Every row comes from one small tree of marks. The marks that hang from a mark follow it in brackets, in alphabetical order. Every link used is in the known rows. Which tree was each row made from?
(in the rows, 128 means zero)
Known rows
totelu{suku}: [148 164 137 126  95 147 152  99 121  74 110 102  83  85 140 135 138 151
 127 108 163 133 116  70 111 135 127 114 112 127 100 121 125 124 112 134
 145 156 102 149 113 152 148 104 104 115 100 127 120  99 134 100 131 121
 107 140 172 154 123 132 128 139 129 150 143 105 152 125 118 148  65  97
 119 170 140 114 120 138 149 141 103 151 141 169  89  96 139 147]
suku{totelu}: [164 140 126 110 138 161 146 103 163 119 116 136 105 127 131 116 163 124
 146 114 121 116 125 105 108 118  99 130 117  79 125  92 127 131 125 112
 139 132 116 157  97 136 143 141 133 142 116 127 117 131 136 109 122 160
 126 152 129 155 105  98 120 121 160 130 146  95 161 121 101 141  86  99
 127 141 132 154 125 129 105 144 114 137 100 128  99  84 111 167]
voda{paled{totelu vekopu} vapum}: [102 163  88 111  98 194 131  68 197 151 133 110  86 122 101  63 141 146
 169  86 172  85 153 142  67  69 142  68 137 135 117 154 136 112 111 157
 154 107  82  70  97 132 159 113  74 120 133 172 106  97 109 123 156 117
 121  91 142 145 132  59 129  98 146 142 109 110  88 104 145 170 143 103
 156 133 137 113  97 163 151 140  81 117 114 154  99 141 134  99]
vapum{voda}: [131 132 136  92 113 160 140 102 163 109 105 152 110 147 109 141 140 154
 147 130 131 119 153 116 123 122 125 126 132 142  93 113 117 132 140 134
 155 126 118 117 115 149 121 135 132 122 112 102 142  69 142 117 108 129
 123 133 128 155  89  87 120 117 134 112 169  90 169 124 101 144 103 113
 139 167 112 127  97 110  97 146 113 148 104 125 117 127 157 154]
voda{paled{totelu}}: [131 173 118 142 122 177 125  94 173 138  88 126  86 121 106  68 143 141
 125 107 154 106 158 110 111 114 148 106 110 127 157 129 124  92 129 156
 132  91 108 104 139 123 165 118 109 110 121 166 105 111 115 116 147 136
 140 114 138 143 145  81 105 101 148 130 107 137 124 109 147 148  95  82
 155 140 124 116 107 144 154 123  92 151  99 155 107 144 139 120]
vapum{voda{paled}}: [135 150 129 106 105 186 132  85 168 118  82 147 110 137 110 121 148 149
 144 127 159  97 172 121 132 111 120 102 140 143 102 107 118 114 115 149
 145 100 105  93 116 144 133 132 128 106 133 132 138  59 134 135 131 111
 128 124 139 143 105  67 108  87 145  97 156  91 181 120 109 160 107  97
 132 175 123 121  72 113 120 135  92 153  90 139 105 151 154 146]
vekopu{paled{vogig}}: [159 143  92 146 102 165 151  75 108 119 100 127  93 112  94 126 165 137
 112 127 148 165 162 115 167 108 122 146 119 119 140  82 148 134 116 152
 155 107  91 168 114 136 190 124 148 156 136 159 145 109 125 110 100 127
 127 141 110 100 139  92 107 100 156 151 153 147 142  94 156 166 132 110
 139 130  84  99  76 124 182 128 106 152 101 118 113 150 116 143]
voda{paled{vekopu vogig} vapum}: [116 156  87 105  80 193 149  29 163 133 117 128  90  85 109  96 149 145
 155  90 182 104 152 114 114  54 108  64 145 109 100 131 168 122 105 159
 172 103  47  73  78 141 169 111  91 137 146 174 129  68 106 140 128  88
 132 107 136 113 149  63 121  78 147 136 145  98 118 108 154 217 180 107
 140 142  98 110  72 155 164 130  91 108  93 117  90 146 107 117]
vapum{voda{paled{vogig{dumoz}}}}: [118 139 125 117 105 175 129  72 152 121  77 149  94 125 105 134 147 137
 125 114 157 118 182  96 145 116 138 137 145 122 105  97 145 133 134 140
 164  94  88 100 100 122 159 120 138 110 136 141 136  44 136 144 106 102
 149 137 116 106 123  63  84  66 147  90 133  95 181 115 125 192 139  96
 129 180 108 117  58 111 127 140  94 140  49 120 110 159 155 119]
vogig{dumoz}: [130 140 119 139 127 134 115 120 126 115 134 108  88 116 130 163 122 105
 136 130 127 141 147  85 116 147 141 159 136  77 132 121 145 150 155 123
 158 126 122 139  95 112 127  92 139 135 129 142 105  84 146 139  95 131
 153 144 127 111 130 105 121 132 118 130  78 124 120 112 136 170 111  93
 143 149 142 132  84 141 117 135 132 114 110 132 131 134 123 116]
paled{totelu voda{vapum} vogig{dumoz}}: [112 153 106 115  88 166 161  62 146 119 164 131  58 114  88 100 132 111
 131 124 153 152 154  50  83 112 163 114 103 101 107 117 160 169 130 120
 168 110  79 148 106  98 166 112 140 171 137 162 104  74 124 128 111 143
 136 155  77  95 108  49 124 127 117 146  74 126 108 147 144 156 126  68
 138 157 105 139  86 126 135 200  99  99  90 125 107 142 128  88]
voda{paled}: [155 168 111 129 120 185 136  79 144 128  88 127  99 108 115 106 138 140
 135 125 161 110 154 100 136 107 127  89 120 102 132 111 136 105 124 149
 142  92 103 101 125 139 146 108 109 113 143 162 114  92 120 129 138 125
 140 109 148 127 142  90 111  99 147 116 134 113 139 119 137 164 109  83
 147 152 127 117  81 138 156 111  97 143 109 143 101 139 118 141]
paled{totelu{suku} voda vogig}: [122 161 123 133  79 165 181  48 149 103 109 141  46  92  91  70 165 143
  96 118 167 136 127  29  98 138 157 103  85 128  99 109 151 133 108 126
 141 134  62 164 130 123 183 110 120 132 105 134 116 106 119 107 115 133
  98 149 114 132 106  90 112 139 137 149 119 136 144 122 122 131  70  86
 127 168  92 137 114 120 170 194  93 144  93 165 106 124 142 109]
vekopu{paled{voda{vapum} vogig{dumoz}}}: [152 157  69 110  89 187 172  61  97 145 153 132  75 106  87 162 152 113
 147 152 189 173 159  96 137 109 126 127 126 102  89  94 173 178  98 125
 175  94  79 165 103 123 168 116 143 181 175 173 149  74 130 129  92 128
 129 146 100  66 108  70 127 107 141 131 104 123 125 133 157 181 128  85
 126 141 102 104  38 123 167 175  94 120 114 111 117 163 110 130]
voda{paled{vekopu} vapum}: [120 163  79  91  96 204 142  61 168 138 130 109 102 101 113 104 137 141
 177 107 187  92 148 130  94  60 115  57 147 120  94 144 150 125 102 151
 161 110  78  65  84 146 142 101  81 128 152 172 124  72 118 134 141 105
 129  95 154 128 132  69 135 101 147 125 130  92 102 119 140 195 143  98
 150 144 137 114  70 161 148 129  87 115 125 133  99 143 115 125]
paled{totelu vekopu}: [ 98 132  99 137 117 131 127 105 205 151 126 128  89 136 110  59 151 144
 116  97 121  91 137 121  77 120 158 130 141 124 136 155 145 111 143 149
 134 138 102  86 105 124 154  91  92 105  93 117  99 111 126 107 113 128
  99 112 133 161 108 108 127 144 139 170 126 153  86  64 129 131 110 130
 162 119 122 140 143 176 141 158 129 131 112 154 148 129 146  89]
paled{totelu vogig}: [115 135 136 155  99 134 130  83 165 100  97 138  75 121  95  50 149 138
  91  90 110 148 145  88 116 118 151 125  97 113 164 109 134 118 158 144
 137 129  94 146 116 101 197 129 134 137  89 131 100 125 113 101 116 144
 131 151 100 136 137  85  99 113 131 171 124 159 130  94 139 140 130 106
 146 143  78 130 139 132 151 144 114 131  66 136 106 128 135 111]
dumoz{vogig}: [145 148 117 110 149 173 134 126 112  98 125 100  91 104 134 154 122 143
 114 115 121 131 139  81 112 143 123 124 106  92 135 114 133 113 166 117
 151 121  97 142 123 144 140  72 136 131 128 151 106  93 131 114 123 147
 107 132 106 126 140  88 132  98 141 119 125 121 119 142 124 155 134 111
 176 151  90 150 102 161 111 122 120 102 126 159 134 106 106 154]
voda{paled{vekopu vogig{dumoz}} vapum}: [109 150  83 116  87 184 135  47 154 140 131 116  75  83 113 111 140 125
 151  96 186 113 157  97 111  71 122  90 159  90 111 129 180 137 115 145
 176 100  55  74  64 122 176  92 102 137 158 191 120  57 123 150 113  85
 141 115 132  87 141  67 106  79 139 130 101 107 112 103 159 240 181  97
 138 145 112 115  59 160 163 133  90  94  83 111 107 158 113  99]

Which tree is each row?
[ 99 128 104 116 101 173 129  61 179 148  91 156  93 122 112 118 154 140
 128 113 162 103 173 102 132 110 130 132 166 119 104 112 159 125 122 140
 159  99  70  68  80 129 159 100 124 101 138 135 142  36 139 147  94  89
 136 128 125 109 114  61  90  77 154  93 141  98 168  82 120 206 146 120
 133 165 109 126  56 133 137 149 101 135  47 121 135 157 154 103]
vapum{voda{paled{vekopu vogig{dumoz}}}}
[ 95 155  89 119  78 182 142  45 187 136 119 126  77 102  98  49 147 143
 147  71 171 105 153 121  86  60 138  68 134 126 124 146 152 113 120 163
 159 108  58  79  82 122 193 113  88 132 133 172 111  90 104 123 139 105
 126 109 123 117 142  54 109  75 146 149 119 123 100  93 158 198 169  99
 155 136  96 117  95 158 169 137  79 106  83 134  94 149 124  95]
voda{paled{totelu vekopu vogig} vapum}
[171 172  75  93 103 203 180  73 106 137 153 115 102 126  89 149 149 127
 163 166 195 147 148 123 124 103 121  95 113 135  78 105 148 158  84 137
 160 101 105 157 126 148 136 117 118 171 161 170 141  97 125 124 115 144
 113 116 122 113  99  68 152 129 152 132 137 116 111 136 139 139  97  87
 142 131 126  95  48 128 158 167  93 137 165 135 109 155 117 152]
vekopu{paled{voda{vapum}}}
[108 149 132 126  92 182 133  68 186 128  66 158  85 138  98  82 149 154
 117 104 144 112 174 113 132 108 145 116 124 146 121  99 125 112 129 153
 146  96  86  99 110 120 168 138 133 109 116 137 122  73 130 126 126 115
 135 131 120 134 116  53  92  73 151 108 145 114 180 108 118 163 123  97
 143 169  94 122  95 106 128 150  83 148  48 131 100 153 167 116]
vapum{voda{paled{totelu vogig}}}
[ 76 131 105 171  95 115 126  79 180 132 111 120  43  90 121  74 154 137
  85  73 141 128 141  48  87 143 178 171 138 116 127 144 179 135 136 140
 148 156  59 115  69 104 208  78 104 108  92 129  99  92 127 122  88  91
 106 147 130 131 133 111  98 122 135 165  84 161 115  52 150 188 124 129
 129 139 103 136 126 173 168 174 111 123  51 159 137 128 147  56]
paled{totelu{suku} vekopu vogig{dumoz}}
[162 157  79 103  86 202 180  42 101 125 140 128  90 110  81 136 158 137
 144 152 191 167 158 102 139  96 113 102 112 125  87  89 168 165  89 133
 172  92  75 170 125 145 164 124 133 184 159 167 149  92 112 120 103 134
 121 135 100  86 112  75 130 109 156 136 150 119 127 134 146 161 120  92
 131 140  91 103  43 113 182 163  90 133 125 116 104 157 109 152]
vekopu{paled{voda{vapum} vogig}}
[ 99 147  93 152  97 169 127  58 200 152  81 140  75 100 100  36 164 143
 100  82 158  98 163 103 115 104 147 117 141 112 150 123 163  91 123 158
 138  99  57  75 101 118 195  99  97 105 127 157 106  97 101 134 116 114
 131 113 125 124 139  81  97  83 158 138 124 160 117  68 155 181 152 110
 153 133  91 131 105 163 178 135  96 133  58 134 127 150 131  86]
voda{paled{totelu vekopu vogig}}
[121 180 117 117  80 187 147  50 158 103 105 103  66  87 103  67 139 142
 133  72 184 140 149  78  97  75 144  74 105 143 121 118 131 120 110 163
 159 111  57 131  98 121 209 130  97 133 126 187 108 105 109 102 162 105
 128 133 148 127 157  61 116  71 138 146 106 118 141 126 151 187 124  76
 132 161 109 107 107 133 170 142  64 126  86 157  50 128 142 120]
voda{paled{totelu{suku} vogig} vapum}
[107 177  94 115  89 189 136  63 190 141 127  92  77 105 114  71 141 154
 156  87 191  90 135 111  62  86 154  69 131 153  98 157 142 111  94 165
 150 126  67  89  92 139 167  98  61 103 126 174 105  96 115 111 157 101
 101 104 166 145 135  73 135 102 146 142 105 107  98 104 137 181 110  98
 139 144 143 111  99 168 160 144  70 124 122 170  86 129 146  95]
voda{paled{totelu{suku} vekopu} vapum}
[131 173 109  87 102 182 170  80 164 118 165 123  80 138  86  86 130 128
 155 137 156 122 135  99  60 102 152  67  89 133  91 138 127 146 121 130
 152 118 103 138 134 128 122 116 108 154 118 143 107 104 115 114 140 159
 119 123 106 147  93  57 147 143 118 149 102 111  93 158 119 102  81  78
 149 145 125 133 110 127 122 201 101 118 150 157 100 127 140 124]
paled{totelu voda{vapum}}
[136 145  93 177 102 140 129  95 137 143 112 116  70 124  93 105 152 118
  96 114 135 178 174 109 133 140 162 186 122 113 159 104 149 143 134 158
 152 108  96 176 105 100 207 116 147 145 131 167 114 118 124 108  93 138
 137 145  98  99 146  83 103 100 154 157  94 171 124  84 167 157 122  95
 153 125 100 106  88 139 170 147 103 144  73 128 124 160 135 101]
vekopu{paled{totelu vogig{dumoz}}}
[118 145  79  62  96 189 174  52 159 146 176 135  98 112 108 126 154 136
 175 146 184  89 120 103  72  85 110  65 134 115  52 148 173 157 101 123
 162 126  80  84 105 162 103  80  87 152 139 133 135  66 120 140 106 125
  97 105 128 135  71  75 156 159 133 141 154  88  84 126 120 150 124 111
 143 137 127 130  65 160 143 188 121 108 166 130 136 137 111 121]
paled{vekopu voda{vapum}}
[ 77 127  83 138  95 151 148  46 180 167 146 153  54 110  97  74 163 117
  98 119 155 110 148  52  80 137 168 144 136  93 117 129 198 152 127 117
 151 116  62  93  92 101 168  69 114 143 126 130 106  73 121 146  69 123
 117 131  86 101  98  76 104 134 137 145  97 155  84  76 140 164 135 112
 142 135  97 154  91 160 159 210 119 112  65 134 171 157 135  54]
paled{totelu vekopu voda vogig{dumoz}}
[119 147 123 108  94 188 139  67 164 115  73 153 104 128 100 111 160 152
 126 114 155 111 176 101 147 104 120 113 134 130 106  89 124 114 120 143
 156  98  77  97 106 142 158 129 131 123 131 137 140  57 126 138 117 101
 138 130 122 119 113  61  92  72 153 101 167  98 185 111 117 185 135  95
 131 176  94 117  71 106 129 135  93 152  67 118 101 146 149 140]
vapum{voda{paled{vogig}}}
[137 153  80 153 100 168 156  74 132 157 130 124  61 115  76 113 157 119
 104 143 165 167 167  88 125 149 163 162 115 114 136  98 175 161 109 137
 155  91  90 170 122 110 189 107 148 156 153 163 128 100 127 125  89 146
 133 140  89  81 111  67 110 111 156 140  92 163 110 106 151 143 100  91
 145 128  98 117  65 131 172 181  93 143  91 129 137 175 125  99]
vekopu{paled{totelu voda vogig{dumoz}}}
[ 96 128  72  93  86 177 174  35 147 143 174 137  66  93 102 136 155 112
 148 137 184 116 132  60  96  99 126 103 144  82  62 131 203 180 112 109
 181 118  48  94  67 127 136  73 110 167 154 145 130  39 131 159  74 102
 125 138  99  81  94  71 128 128 133 137 109 105 101 112 135 207 161 106
 126 139 103 136  54 155 150 192 120  91 105 108 140 153 109  91]
paled{vekopu voda{vapum} vogig{dumoz}}
[130 150 108  81  80 197 193  31 114  93 150 144  89  97  90 121 147 128
 147 139 173 142 129  74 119  78 113  56  95 100  80 101 157 158 115 116
 173 110  65 142 110 137 145 114 136 179 137 146 137  71 114 128 110 128
 129 145  92 105 102  64 130 127 125 142 142  95 130 163 130 161 139  74
 128 158  83 131  72 107 149 179 103 114 123 106 101 133 105 148]
paled{voda{vapum} vogig}
[129 154 104 149 102 175 132  68 132 124  88 131  77  85 118 111 143 118
 116 106 165 131 174  72 149 117 129 131 137  77 134  94 162 118 135 139
 157  87  80 112  98 116 176 102 132 133 146 170 115  67 127 148 105 109
 163 131 126  85 152  83  86  79 141 118 111 128 147 108 153 209 143  80
 136 158 108 122  66 135 169 122  97 130  55 120 109 154 116 114]
voda{paled{vogig{dumoz}}}
[107 133  79  80  78 182 191  22 149 130 161 155  83  92 100 113 161 135
 149 132 180 108 125  80  97  73 112  69 129 100  65 133 189 158  98 116
 170 123  43  96  90 145 145  89 108 169 137 135 143  64 115 144  93 100
 105 126 103 101  86  65 129 130 139 149 156 102 103 116 126 181 165 111
 138 138  84 135  73 144 163 191 116 100 119 110 129 144 109 117]
paled{vekopu voda{vapum} vogig}
[152 170  92 141  83 178 174  63 122 137 109 118  61 103  84  98 167 140
  98 131 179 167 149  74 121 144 154 136 103 150 110 100 153 139  84 139
 144 114  69 185 134 130 194 115 120 142 132 154 132 115 121 101 115 135
  98 142 121 113 116  86 116 128 155 144 125 150 136 101 146 130  74  94
 127 136  92 111  79 123 201 179  76 157 109 161 108 147 133 120]
vekopu{paled{totelu{suku} voda vogig}}
[122 168 122 102  67 177 183  41 143  92 139 127  56  95  92  77 151 134
 126 106 174 149 124  42  73 109 154  77  77 143  75 121 144 152 100 121
 159 138  54 162 117 131 180 111 108 154 110 154 110 101 119 107 134 126
 102 155 108 126 103  66 130 128 123 152 116 112 129 148 126 139  85  78
 120 164  99 132 108 123 162 209  86 125 109 161  81 119 144 114]
paled{totelu{suku} voda{vapum} vogig}
[129 160 114 157 100 173 139  60 171 123  73 138  78 100 100  44 154 142
 107  90 146 119 170  89 130 108 148 105 111 106 155 110 147  97 129 158
 143  89  74 116 119 106 192 124 121 124 117 162 107 109 111 120 133 130
 145 123 117 114 146  74  89  82 148 136 115 145 137  97 151 162 131  83
 152 143  94 120 105 142 172 124  87 143  65 136 100 155 136 105]
voda{paled{totelu vogig}}
[105 130 107 111  96 184 141  58 180 145  72 162  95 122 111 105 161 160
 126 109 164  90 175 112 139 100 125 116 152 129  95 114 149 118 115 151
 157 103  66  62  88 141 156 109 119 110 129 128 147  48 122 139 108  91
 124 117 129 126 103  70  95  78 164  98 174  98 168  90 115 200 151 122
 134 163  92 124  70 130 139 138  97 143  57 114 121 153 145 116]
vapum{voda{paled{vekopu vogig}}}
[103 140  80 110 108 164 163  68 197 168 144 139  84 137  98  69 164 137
 126 139 156  82 131  93  62 124 157 106 132 128 103 156 166 129 114 124
 130 122  89  82 124 135 127  81  88 118 113 114 112  97 118 128 101 144
  92 102 113 149  73  83 140 166 143 144 131 139  80  91 116 115  91 120
 158 126 123 148 103 167 147 199 123 124 133 163 171 146 139  85]
paled{totelu vekopu voda}
[158 183  89 136 103 178 166  84 133 145 119 110  72 122  91 106 160 142
 123 149 186 143 147  93 105 148 165 134 106 162 100 113 145 140  81 144
 139 115  97 177 146 136 167 106 105 134 135 154 125 122 119 105 124 147
  88 125 134 134  99  91 141 142 160 138 121 148 125 113 127 102  41  91
 139 133 125 110  75 134 178 182  82 165 139 178 117 144 140 124]
vekopu{paled{totelu{suku} voda}}
[119 156 136 124  87 181 141  69 178 123  60 149  80 125 102  85 153 156
 116  93 163 118 171  90 119 119 147 120 122 163 107 105 121 107 112 154
 147 113  75 109 111 128 180 132 125  97 110 138 124  74 127 120 133 102
 114 137 136 143 117  59  92  81 156 105 145 105 187 110 111 168 105 100
 123 183 105 118  93 112 132 148  65 161  48 153  91 140 173 114]
vapum{voda{paled{totelu{suku} vogig}}}
[ 82 114 104 146  98 129 132  69 206 136 111 140  72 118 107  44 169 144
  96  74 122 112 142  97  97 106 155 137 125 117 153 131 161 120 144 151
 142 137  75  95  88 115 199  96 113 127  90 117 105 109 113 112 100 117
 113 127 106 142 124  92 103 117 141 178 133 159 108  56 147 166 154 135
 153 123  75 138 139 157 164 154 127 125  62 129 146 133 137  76]
paled{totelu vekopu vogig}
[104 144 129 131  99 168 123  78 178 134  78 151  84 134 100 101 142 137
 118 105 145 118 186 102 130 122 149 133 135 134 123 105 133 123 137 150
 157  95  85 103  98 107 174 131 140 102 126 147 116  57 131 129 117 115
 147 137 120 118 120  53  87  70 152  94 119 112 170 107 126 176 126  95
 133 167 107 126  84 118 125 153  90 143  38 135 112 151 167 102]
vapum{voda{paled{totelu vogig{dumoz}}}}
